Each row comes from the steps of one path. Every step used is in the known rows, and no mark comes twice. Write the path behind each row, first mark first.
In the rows, 128 means zero.
Known rows
gitema-ladak-lifo-pedu: [140 124 139 137 134 132 135 131 122 122 138 121 131 106 114 132 115 132
 152 107 144 136 120 131 135 137 139 119 142 143 131 133 185 130 133 120
 134 117 129  95 138 134 150]
fadet-kezo-nikizat-penuf-gitema: [144 155 113 126 129 123 118 158 132 145 130 141 128 142 150 127 139 123
  99 127 138 118 130 132 126 132 126  86 138 116 138 118 182 130 129 129
 119 128 128 152 151 116 128]
ludiz-fimi-gitema-ladak: [120 119 135 119  93 137 142 130 125 123 128 141 129 120 115 139 118 123
 134 108 148 135 110 124 131 136 119 124 141 127  99 120 104 113 142 120
 138 127 124  93 124 133  86]
ludiz-bedos-fadet-kezo: [155  96 137 142 112 125 109 151 139 123 120 126 151 137 126 122 131 137
 127 158 118 122 134 129 128 141 137 143  97 137 121 114  88 133 118 131
 127 132 130 179 128 126 139]
pedu-lifo-ladak: [123 145 137 119 139 123 128  97 118 122 144 128 127 115 128 125 127 129
 128 115 121 143 122 126 132 137 138 106 147 131 128 131 145 149 120 127
 137 122 123 123 129 128 134]
fimi-ludiz-bedos: [136 122 139 137 101 126 134 130 134 120 116 124 142 127 121 118 129 135
 127 140  94 130 138 128 121 130 120 103 117 134 131 135  98 122 116 131
 141 131 128  98 143 118 127]
fadet-kezo-nikizat-penuf-gitema-fimi-ludiz: [138 150 128 120 163 101 136 149 126 149 130 140 115 150 138 122 143 122
  97 120 125 119 125 135 123 124 112  57 133 112 117 131 217 115 121 141
 114 129 130 106 156 118 135]
bedos-fadet-kezo: [142 126 135 131 139 122 126 147 130 131 124 125 140 136 127 121 133 139
 115 147 128 123 131 131 128 133 135 147 110 142 114 113 104 146 123 133
 128 126 128 188 121 136 141]
keki-pomaz-ladak-fadet: [121  97 117 134 177 138 140 127 128 112 124 118 107 121  95 127 131 124
 118 116 119 133 133 120 127 134 130 151 109 116 154 124 111 136 119 124
 141 120 127  76 124 119 112]
fadet-bedos-ludiz-fimi-gitema-ladak: [110 101 144 127  61 129 134 113 128 129 130 140 159 118 117 141 117 118
 141 129 160 122 115 125 134 124 124 159 132 118 103 135  58 118 142 123
 126 129 127 131 106 134 113]
kezo-fadet-bedos-ludiz: [117 117 130 130  64 134 123 132 129 131 131 124 128 128 139 125 116 135
 117 164 125 125 139 122 127 122 131 176 122 146 132 140  52 145 131 136
 121 132 133 172 106 132 156]
fimi-gitema-penuf-nikizat: [125 133 126 122 171 135 139 117 126 138 124 122 143 127 147 120 125 122
 124 112 127 126 124 128 126 113 112 131 148 130 134 117 157 128 126 126
 133 140 129 125 121 135  70]
kezo-nikizat-penuf-gitema-ladak-lifo-pedu: [144 120 122 132 142 127 112 138 132 135 139 137 121 120 132 141 124 114
 142 109 161 127 117 136 134 131 135  70 157 118 155 135 241 107 131 119
 117 119 129  93 156 127 126]
fadet-kezo-nikizat-penuf: [142 177 112 130 125 117 130 151 122 146 135 140 119 145 139 131 137 133
 103 126 132 114 127 129 128 129 122  91 129 126 133 121 150 144 133 130
 129 124 127 154 142 114 138]
fadet-kezo-nikizat: [142 162 112 125 126 118 137 152 119 145 134 127 135 142 115 122 130 138
  95 127 135 118 130 131 129 137 125 131 120 136 127 113 137 142 126 132
 129 127 128 141 137 112 156]
fimi-ludiz-bedos-fadet: [137  95 142 136 117 120 125 127 143 119 114 124 146 136 124 119 131 133
 131 158  98 128 139 131 121 127 126 112 106 136 129 128  75 117 110 134
 131 134 128 132 132 129 122]
fimi-gitema-ladak: [124 114 133 117  86 132 140 122 125 122 128 127 146 117 115 131 119 129
 133 115 140 132 118 127 131 133 121 117 146 132 119 124 148 112 131 124
 139 125 128 113 125 135 110]
fadet-bedos-ludiz-fimi-gitema: [114 124 145 129  87 128 143 119 130 133 125 141 144 123 133 134 122 121
 128 140 136 129 126 122 130 124 124 165 133 114 104 128  10 129 138 126
 122 131 128 139 101 131  98]
pomaz-pifig: [117 155 116 128 112 124 157 134 126 120 123 123 121 133 116 126 130 133
 143 120 112 130 130 129 127 128 125 132 121 137 129 125  93 146 144 128
 138 139 126 133 132 132 128]
bedos-fadet-kezo-nikizat-penuf-gitema: [145 124 119 127 148 119 106 155 140 143 127 141 134 152 150 129 142 121
 104 146 146 116 129 136 127 129 131  95 125 117 137 114 164 124 121 131
 110 131 128 186 141 128 122]
lifo-ladak-gitema-fimi-ludiz-bedos-fadet: [123  62 155 144 139 127 101 101 134 112 133 126 132 133 105 126 127 126
 156 139 115 136 132 133 121 137 128 100 121 127 113 147 156 105 110 135
 118 125 128 103 138 136 141]
pomaz-keki: [136 156 123 127 125 139 139 129 112 120 115 116 125 127 134 120 134 135
 126 128 110 133 140 131 130 130 121 117 117 132 117 116 109 136 130 133
 140 132 126 119 129 127 128]
kezo-fadet: [129 128 117 123  96 145 129 145 126 125 127 124 105 130 134 122 118 139
 112 144 111 138 135 122 123 134 125 139 127 153 128 125  86 140 131 133
 130 128 129 135 123 130 129]
pedu-lifo-ladak-kize: [133 124 128 121 152 137 114  84 118 120 143 127 129 112 111 134 130 137
 130 122 123 138 121 128 132 136 138  98 139 139 134 139 158 141 114 126
 129 132 124  82 129 132 144]
pifig-pomaz-ladak: [140 146 119 120 146 125 127 118 126 121 136 125 130 119 129 124 135 122
 126 115 118 135 130 124 130 130 128 123 127 121 145 135 131 127 123 124
 154 118 123 103 122 111 155]
nikizat-kezo-fadet: [126 140 122 120 125 128 116 147 125 122 125 121  96 131 143 117 127 143
 126 145 102 129 135 119 122 134 134 152 125 145 127 121  90 139 139 134
 130 128 132 160 121 137 129]
pedu-lifo-ladak-fadet-bedos: [119 120 145 125 132 131 127 104 135 116 141 118 136 112 109 129 124 131
 129 126 140 136 127 132 135 133 135 163 130 137 152 137 157 147  97 130
 121 122 125 178 118 127 119]
pifig-pomaz-ladak-lifo-pedu: [153 150 133 133 188 125 126 120 125 122 140 122 121 103 125 125 131 123
 144 108 120 143 127 124 135 136 139 127 139 123 151 139 171 123 122 118
 142 111 127  68 123 115 146]
pifig-pomaz: [140 168 125 118 145 128 134 125 129 126 132 128 136 123 130 122 129 132
 124 113 123 138 135 125 127 126 125 151 139 135 148 133 114 120 126 129
 143 124 122 129 118 117 164]
fimi-gitema-penuf-nikizat-kezo-fadet: [123 128 122 114 179 131 107 126 125 136 119 119 115 132 162 113 128 130
 125 128 113 119 126 122 124 113 118 160 141 138 133 116 160 124 135 132
 120 145 134 144 112 145  51]
pedu-lifo-ladak-gitema: [114 119 136 131 145 138 115  91 122 118 148 136 130 106 127 129 127 130
 143 111 129 144 125 123 129 138 137 116 151 126 124 139 150 139 121 124
 124 117 124  97 141 132 130]
kize-ladak-lifo-pedu: [141 140 149 142 121 140 129 131 126 123 124 117 113 114 127 131 123 141
 138 112 128 143 131 135 131 136 144 139 146 147 127 129 160 129 134 117
 131 112 130 106 130 133 148]
penuf-gitema-ladak-kize: [138  82 122 121 108 152 110 122 131 118 125 124 148 115 103 136 126 127
 136 126 148 127 121 133 129 132 132 103 133 137 134 132 175 111 126 123
 125 137 128  86 142 136 156]
lifo-ladak-pomaz-pifig: [103 155 106 129 150 121 141 116 121 121 128 112 125 124 101 128 125 128
 147 109 121 133 128 134 131 144 132 112 129 130 136 134 199 148 143 115
 153 126 125 130 135 123 145]
bedos-ludiz-fimi-gitema-ladak: [108 116 136 126  87 131 135 117 122 126 132 144 141 124 107 138 118 113
 142 117 145 132 112 124 130 128 130 137 138 116  96 126  67 114 152 120
 126 127 126  99 120 134 110]
fadet-bedos-ludiz: [118 138 137 132  82 124 136 117 127 130 130 125 151 124 134 127 123 129
 129 146 133 122 140 124 129 115 134 164 124 128 131 136  44 148 129 131
 131 129 130 177 113 129 170]
bedos-fadet-kezo-nikizat-penuf: [143 146 114 131 140 114 120 149 131 146 133 140 121 156 144 132 140 133
 106 146 139 111 127 133 128 126 129 103 115 126 130 116 130 139 124 133
 121 128 127 182 131 125 130]
nikizat-kezo-fadet-bedos-ludiz: [116 130 132 127  94 119 108 128 128 128 126 121 123 129 150 120 126 135
 131 164 117 117 140 119 127 121 139 187 118 135 134 136  47 144 140 136
 122 133 135 194 104 138 153]
ludiz-fimi-gitema: [122 138 133 122 115 137 149 132 128 127 122 144 119 124 129 131 124 127
 124 118 123 141 121 122 126 136 118 131 139 124 103 114  57 123 137 121
 133 128 125 105 118 131  69]
penuf-nikizat-kezo-fadet-bedos: [132 119 124 115 119 127 105 130 139 131 116 112 116 130 167 113 127 141
 120 143 130 112 132 121 126 128 123 191 122 144 132 123 109 149 135 137
 130 143 137 173 114 136  93]
nikizat-penuf-gitema-ladak-lifo: [120 105 124 127 121 139 115 134 135 124 125 139 121 110 165 139 127 119
 152 108 140 133 118 130 130 121 136  91 151 120 136 133 221 109 133 119
 125 117 129  97 147 144 129]

Which path is each row?
[111 137 129 131 172 134 132 107 121 142 129 135 137 135 136 128 123 107
 136 111 131 126 118 124 127 108 121 150 140 115 106 117  82 127 147 122
 119 142 126 112 115 135  73] -> bedos-ludiz-fimi-gitema-penuf-nikizat
[153  98 130 132 148  97 128 143 131 142 129 127 140 156  96 122 133 133
 110 151 121 116 129 135 124 134 121 107  92 131 112 124 133 110 106 145
 111 136 130 114 135 118 153] -> gitema-fimi-ludiz-bedos-fadet-kezo-nikizat
[159 115 117 143 116 118 105 154 138 141 130 140 133 155 139 133 138 131
 120 155 135 109 131 132 128 131 131 101 102 123 139 120 120 124 118 132
 119 134 128 180 136 117 124] -> ludiz-bedos-fadet-kezo-nikizat-penuf
[108 119 148 143  78 146 124 128 138 122 120 123 127 137 102 140 125 127
 135 135 151 127 131 135 129 116 142 217 110 136 117 132  50 132 133 122
 114 125 126 176 112 126 135] -> kize-ladak-fadet-bedos-ludiz-fimi
[144 149 140 140 155 132 143 136 123 124 132 124 118 111 129 126 119 135
 142 120 121 143 131 126 131 138 140 131 142 140 135 127 138 141 128 122
 130 119 130 107 129 132 135] -> ladak-lifo-pedu
[126 142 124 118 153 108 145 131 130 141 131 140 103 148 139 128 134 116
 110 123 122 129 127 132 121 120 113  50 144 110 131 138 180 108 121 139
 114 133 127  85 152 122 132] -> kezo-nikizat-penuf-gitema-fimi-ludiz
[123 143 130 119 196 120 126 110 126 137 118 119 133 128 157 115 134 125
 141 113 122 117 125 125 126 109 121 142 144 121 132 111 167 122 134 128
 130 142 131 151 118 143  67] -> fimi-gitema-penuf-nikizat-kezo
[119 106 121 139 112 142 125 118 125 115 133 130 115 113 127 130 131 130
 143 126 122 132 131 121 126 133 131 115 122 119 121 134 115 138 128 121
 139 117 129  85 142 126 130] -> pomaz-ladak-gitema
[117 142 113 132 156 119 159 128 126 121 121 126 122 129 111 124 133 132
 128 105 118 129 132 122 126 134 120 148 125 123 144 123  80 138 147 128
 144 140 126  73 125 128 128] -> keki-pomaz-pifig
[129 147 141 127 172 130 117 121 124 119 141 123 136 120  96 121 132 132
 121 115 122 136 121 132 133 142 141 148 125 140 128 125 197 153 108 129
 120 116 124 162 136 124 119] -> pedu-lifo-ladak-fadet-kezo
[119 127 131 130 109 144 133 131 127 128 117 120 114 116 149 133 125 143
 133 113 124 140 129 133 128 126 141 155 137 143 124 124 140 124 132 120
 132 112 129  97 124 139 152] -> kize-ladak-lifo
[125  92 118 125  90 132 115 143 148 129 132 129 139 133 117 143 127 116
 129 127 178 114 125 138 133 117 123 126 129 123 171 136 213 108 110 126
 111 131 128 172 140 122 119] -> kezo-nikizat-penuf-gitema-ladak-fadet-bedos
[125 112 129 124  95 135 115 134 134 121 128 136 128 123 144 136 129 116
 140 119 141 126 121 131 129 124 128  71 146 119 135 134 187 117 137 122
 137 126 127 139 149 134 129] -> nikizat-penuf-gitema-ladak
[130 166 107 127 120 123 140 134 124 139 138 140 105 144 148 136 131 130
 116 125 134 124 131 127 126 121 122  85 135 121 147 128 118 135 130 129
 133 128 125 138 138 118 134] -> kezo-nikizat-penuf
[113 129 135 130  98 123 109 135 128 127 125 133 109 132 147 127 127 131
 131 160 123 119 131 117 127 121 139 196 111 130 111 128  13 145 151 133
 117 134 131 175 102 134 129] -> nikizat-kezo-fadet-bedos-ludiz-fimi
[125 148 140 120 149 111 162 122 120 128 127 124 112 133 119 120 126 135
 121 120 104 136 130 127 121 124 116  99 127 134 105 136 117 129 122 140
 133 127 128  92 133 130 151] -> gitema-fimi-ludiz
[145 136 116 128 140 113 124 149 127 144 131 128 137 151 121 125 132 136
 101 145 143 117 129 134 129 134 132 142 108 135 129 108 117 137 120 135
 120 130 127 166 125 124 153] -> bedos-fadet-kezo-nikizat
[120 123 109 125 130 128 144 124 122 127 130 117 133 112 108 133 116 132
 140 115 144 126 121 127 131 135 131 117 124 132 129 130 179 128 133 118
 152 117 127 108 137 122 170] -> gitema-ladak-pomaz
[129 135 130 127 118 136 124 141 136 124 123 139 116 128 164 128 133 120
 128 128 121 134 132 127 124 125 128  79 148 115 138 129 130 129 132 124
 130 128 128 152 144 132 115] -> nikizat-penuf-gitema
[141 108 125 127 125 111 130 137 137 136 128 140 116 148 134 128 133 114
 121 133 112 128 132 132 120 125 115  45 129 106 140 140 162  93 114 138
 113 136 129  79 157 114 129] -> kezo-nikizat-penuf-gitema-fimi-ludiz-bedos
[111 140 136 129 112 132 143 119 124 130 127 146 131 131 123 132 122 117
 130 128 121 139 124 119 126 128 131 144 137 113 100 121  19 125 148 122
 122 129 127 114 115 131  96] -> bedos-ludiz-fimi-gitema
[115 125 126 129 149 119  97 117 126 140 127 113 130 136 164 116 126 125
 135 147 125 103 134 123 126  97 130 196 122 137 141 131 110 146 139 137
 117 146 135 192 106 139 127] -> gitema-penuf-nikizat-kezo-fadet-bedos-ludiz
[114 122 130 131  72 140 125 137 127 130 131 137 115 132 135 133 117 129
 119 155 130 128 131 120 127 125 130 189 115 139 109 135   4 148 142 131
 117 135 129 150 105 128 129] -> kezo-fadet-bedos-ludiz-fimi
[131 143 110 123 123 129 127 142 135 138 130 142 115 141 153 133 133 117
 114 125 139 128 131 130 125 123 125  73 146 112 153 123 150 119 128 127
 124 131 126 132 146 121 124] -> kezo-nikizat-penuf-gitema
[134 157 120 139 109 137 117 157 132 136 127 126 109 154 112 138 140 138
 106 121 143 117 128 141 128 126 133 142 118 139 142 123 193 126 125 126
 117 117 127 172 142 115 128] -> kize-ladak-fadet-kezo-nikizat-penuf
[150 180 120 122 160 135 131 122 117 119 119 117 139 125 132 118 137 130
 129 114 111 138 139 131 132 127 117 143 127 129 140 126 136 118 125 132
 144 130 122 109 118 115 148] -> pifig-pomaz-keki
[131 113 104 122 143 139 125 127 121 119 113 107 147 113 118 125 128 119
 140 117 136 130 129 136 133 140 124  97 122 120 126 121 231 113 131 121
 141 126 128  88 146 123 143] -> penuf-gitema-ladak-pomaz-keki
[149  98 149 136 141 106 128 140 134 128 121 123 140 143 110 118 134 137
 123 153 100 123 130 132 123 134 125 116  93 135  99 126 121 120 110 144
 119 133 131 133 131 129 147] -> gitema-fimi-ludiz-bedos-fadet-kezo
[131 128 134 122 141 127 137 135 131 126 131 139  97 132 151 132 129 117
 135 122 124 137 129 125 124 125 127  74 144 113 121 132 146 122 131 133
 122 128 129 139 139 135 135] -> nikizat-penuf-gitema-fimi
[119 112 115 117 128 130 149 119 125 128 127 120 144 107 111 133 116 132
 134 116 145 129 118 126 132 138 124 111 141 125 123 129 201 113 130 116
 146 117 128  97 128 127 119] -> fimi-gitema-ladak-pomaz
[129 151 112 130 131 142 134 123 113 124 106 102 120 123 126 128 132 141
 129 125 116 131 138 137 131 136 130 125 116 132 120 122 177 128 134 120
 149 118 127 104 131 119 148] -> kize-ladak-pomaz-keki
[114 109 130 124 127 140 142 128 126 126 126 143 129 106 134 141 118 127
 146 100 144 142 106 125 132 131 125 146 141 129  99 117 143 104 138 115
 126 121 126  52 120 143  81] -> ludiz-fimi-gitema-ladak-lifo
[149 124 128 141 126 106 109 148 139 140 121 139 141 157 134 126 143 132
 109 158 114 107 131 135 123 126 122  79 103 124 135 128 143 117 110 136
 121 134 128 141 143 113 114] -> fimi-ludiz-bedos-fadet-kezo-nikizat-penuf
[124 121 129 133 132 129 115 111 138 116 134 118 151 121 105 128 133 115
 139 135 130 125 137 127 133 115 138 200 108 120 162 149 104 127 110 127
 127 119 127 158 105 111 162] -> pifig-pomaz-ladak-fadet-bedos-ludiz
[123 134 144 120 155 113 143 128 132 128 123 138 107 136 149 123 137 119
 124 122 104 135 128 129 120 120 116  51 144 113 113 141 170 113 123 137
 125 129 129 107 147 133 122] -> nikizat-penuf-gitema-fimi-ludiz
[126 124 137 132 109 139 141 139 142 119 124 116 135 122 114 127 124 138
 126 135 136 127 137 130 129 123 125 186 111 143 147 128 104 142 106 130
 126 128 129 192 116 128 130] -> ladak-fadet-bedos
[108 147 136 128 199 117 118 104 120 140 122 135 130 135 147 122 131 110
 150 112 125 118 118 121 126 104 131 161 139 105 107 113  84 125 155 123
 117 144 129 136 115 140  69] -> bedos-ludiz-fimi-gitema-penuf-nikizat-kezo
[109 124 148 131 130 126 118  89 131 119 145 120 149 118 107 130 124 121
 140 135 135 134 129 130 135 123 147 171 130 127 145 145 120 147 106 131
 113 122 126 186 114 129 144] -> pedu-lifo-ladak-fadet-bedos-ludiz
[128 113 128 123  64 140 129 145 132 128 128 122 121 124 145 124 118 144
 108 153 127 128 138 124 127 131 119 166 123 154 135 133  86 145 121 135
 130 131 131 164 111 130 132] -> kezo-fadet-bedos
[108  90 142 131  72 138 131 115 136 121 126 120 167 119  94 137 117 120
 145 136 151 123 126 130 134 119 131 184 125 129 136 139 114 112 117 127
 113 126 131 174 109 135 118] -> fimi-gitema-ladak-fadet-bedos-ludiz
[122  81 120 139 183 133 145 109 117 121 137 133  93 114 111 133 130 124
 133 107 130 134 131 113 125 138 123 124 123 100 119 137 106 122 131 130
 135 119 130  11 131 127 145] -> keki-pomaz-ladak-gitema-fimi
[120  97 129 130 100 145 121 104 121 123 129 143 144 123  91 147 122 121
 143 126 146 126 110 126 131 127 132 131 130 123  97 132  86 107 147 120
 117 139 126  62 118 137 115] -> bedos-ludiz-fimi-gitema-ladak-kize
[133 157 103 129 166 134 146 127 111 123 113 110 124 122 127 123 129 137
 129 127 110 132 139 130 131 137 123 114 113 125 124 120 153 137 129 124
 146 125 127 105 131 118 139] -> ladak-pomaz-keki
